Each row was made from one walk, in order. Every step used is in the known rows, and no mark comes twice. Write each row's walk.
Known rows:
tupu, kege, lovam, nibit: [-20, -20, -66, -26, -19,  11, -15, -10,  41, -51, -18,  -7, -23,  23,  78,
  25,  -7, -10]
lovam, kege: [ 17,  -5,  -2, -10,   8,  -8,  -9,  -5,  -9,  -5,   6,  -9,   9,  27,  17,
  35, -21,  16]
lovam, datol, nibit: [-32,  23,   4,  26, -22, -18,   4, -12, -14,  20,  22, -12, -12, -17,   8,
   4,  -7,  -9]
tupu, datol, nibit: [-19,  17,  27,  18, -13, -15,   7, -25, -24,   5,  12,  10, -17, -35, -17,
 -16, -22,  19]
rivim, lovam: [-22,   2,  13, -15, -10, -18,  11,   1,   0, -16,   7, -26,   0,   0,  20,
 -19,   2, -10]
lovam, kege, rivim, datol: [ 34,  15,  10, -36,   7, -43,  24,   3, -38, -16,  63,   5,  10,  -5,  -1,
  16, -10,  31]
kege, rivim: [ -1,  11,   7, -13,  -5,   1,  14,  20,  -7, -28,  32,   0,   8, -16,  -9,
   7,  14,  13]
lovam, rivim, datol: [ 23,  32,   1, -23,   0, -49,  16, -12, -33,  20,  40,  11,  -9,  -3, -15,
  34,   8,   9]
lovam, rivim, datol, tupu: [ -5,  33,   9, -40, -15, -46,  34, -11, -24,  38,  -1,  27,   1,  -3, -27,
  57,   4,  20]
datol, lovam, nibit, tupu: [-57,  26,  20,   9, -30,  -2,   0,   9,   0,  -4, -16, -20,   2,  19,  44,
  30,   1, -51]
lovam, nibit, tupu: [-43,  12,  -1,   3, -14,  16, -12,   0, -19,   8, -20,  23, -11,  31,  32,
  35,  12, -15]
tupu, datol: [-17,   1,  17,  -6,   6, -13,   9, -15, -33,   8,  18,  31, -17, -17, -21,
 -10,  -9,  27]
kege, rivim, datol: [ 16,  20,  13, -27,  -1, -35,  34,   6, -28, -11,  56,  14,   1, -34, -17,
 -20,  10,  15]
lovam, nibit, tupu, kege: [-48,  -7, -41,   5,   3,  15, -31,  -8,  13, -13, -28,  15, -17,  50,  41,
  53,  -8, -10]
datol, tupu, kege, lovam: [-34, -24, -63, -47, -15,  11,  11,   2,  56, -29, -49,  -7,   8,  17,  14,
  42, -10,   9]
rivim, lovam, datol, nibit, tupu, kege: [-87,  10, -28,  11,  -9, -23,  -6,  -7,   4,  -9,  11, -38,  -6,  25,  18,
  33, -11, -21]
datol, tupu, kege: [-33, -17, -34, -14,   1,   2,  -3,  -7,  42,  -1, -51,   9,   6,  19,  -4,
  42, -25,  17]
nibit, tupu, kege, lovam, rivim, datol: [-15,   9, -73, -55,   8, -28,  10,  -1,  -2, -22,  23,  -6,  -1,  37,  -4,
  85,  16,  -2]
datol, nibit, tupu, kege, rivim: [-41,  10, -27,  11,   0,  12,  -9,  11,  20, -43,   8, -18,  15,   8, -13,
  50,  -7,   6]

Write each row's walk:
[-57,   3, -28, -48, -35,  -5,  36,   8,   1,  15, -12,   7,   3,  -1,   9,
  34,  18,  -1]
kege, lovam, datol, tupu
[-49,  19,  14, -27, -18, -36,  31,  21, -29, -20,  66, -18,  -4, -15,  13,
  -2,  22,   2]
kege, rivim, lovam, datol
[-21,   5, -32, -27,  24, -23,  12,   9, -11, -23,  38,  15,   5,  10, -26,
  29,   3,  12]
nibit, tupu, kege, rivim, datol
[  3,  15, -32, -41, -19,  -4,  11,  11,   1, -28,  18, -20,   2,  12,  13,
  62,  28,   0]
kege, lovam, rivim
[-41,  35,  24,  -5, -27, -38,  20,  -4, -24,  13,  10,  -7,  -5,   1,  37,
   4,  -4, -52]
rivim, datol, lovam, nibit, tupu
[-36,  -7, -26, -28,  -4,   3,  11,  13,  36, -29, -19,   9,  14,   3, -13,
  49, -11,  31]
datol, tupu, kege, rivim
[ -8,  -8, -33, -10,  13,   1,  -4,  12,  25, -48,  22,  -6,   3,   2,  -1,
  26,  -7,  20]
tupu, kege, rivim
[ 20,  24, -27, -55, -16, -40,  30,  -3, -21, -11,  41,  -7,  -4,  -7,   6,
  34,  23,   1]
kege, lovam, rivim, datol
[ 16,   5,   5, -22,   2,  -7,   6,  16, -15, -34,  38,  -9,  18,  11,   6,
  43,  -6,  30]
lovam, kege, rivim
[ 30,  30,  19, -12, -13, -43,  23,  -8, -28, -20,  56, -14,  12, -25,   3,
  11, -24,  23]
lovam, kege, rivim, datol, nibit
[ -6,  16,  -9, -20,   0, -54,  27,   8,  21, -45,  51, -36,   9, -27,   4,
  -5, -21, -14]
tupu, kege, rivim, datol, lovam
[ 16,   5, -68, -53,   1, -41,  12, -11,  12, -32,  33, -13, -11,  14,  15,
  53,   3,   8]
tupu, kege, lovam, rivim, datol
[-33,  19,   4,  23, -13,  12,  -4,  -1,  -6,   6, -15, -12,  11,   5, -13,
  25,   0, -16]
datol, nibit, tupu
[-34,  19,  24, -23, -36, -15,  16,  11, -11, -44,  28, -10, -12, -10,  60,
  -5,  14,  -4]
kege, rivim, lovam, nibit
[ 14,  25,  15,   9, -16, -37,  18, -24, -11,  13,  17,  -6,  -6, -36,  -2,
 -33, -18,  -7]
rivim, datol, nibit
[-65,  17, -13,  -1, -19,  -3,  -5,  20,  25, -52,   7, -26,   5,  21,  43,
  56,  -6, -30]
datol, lovam, nibit, tupu, kege, rivim
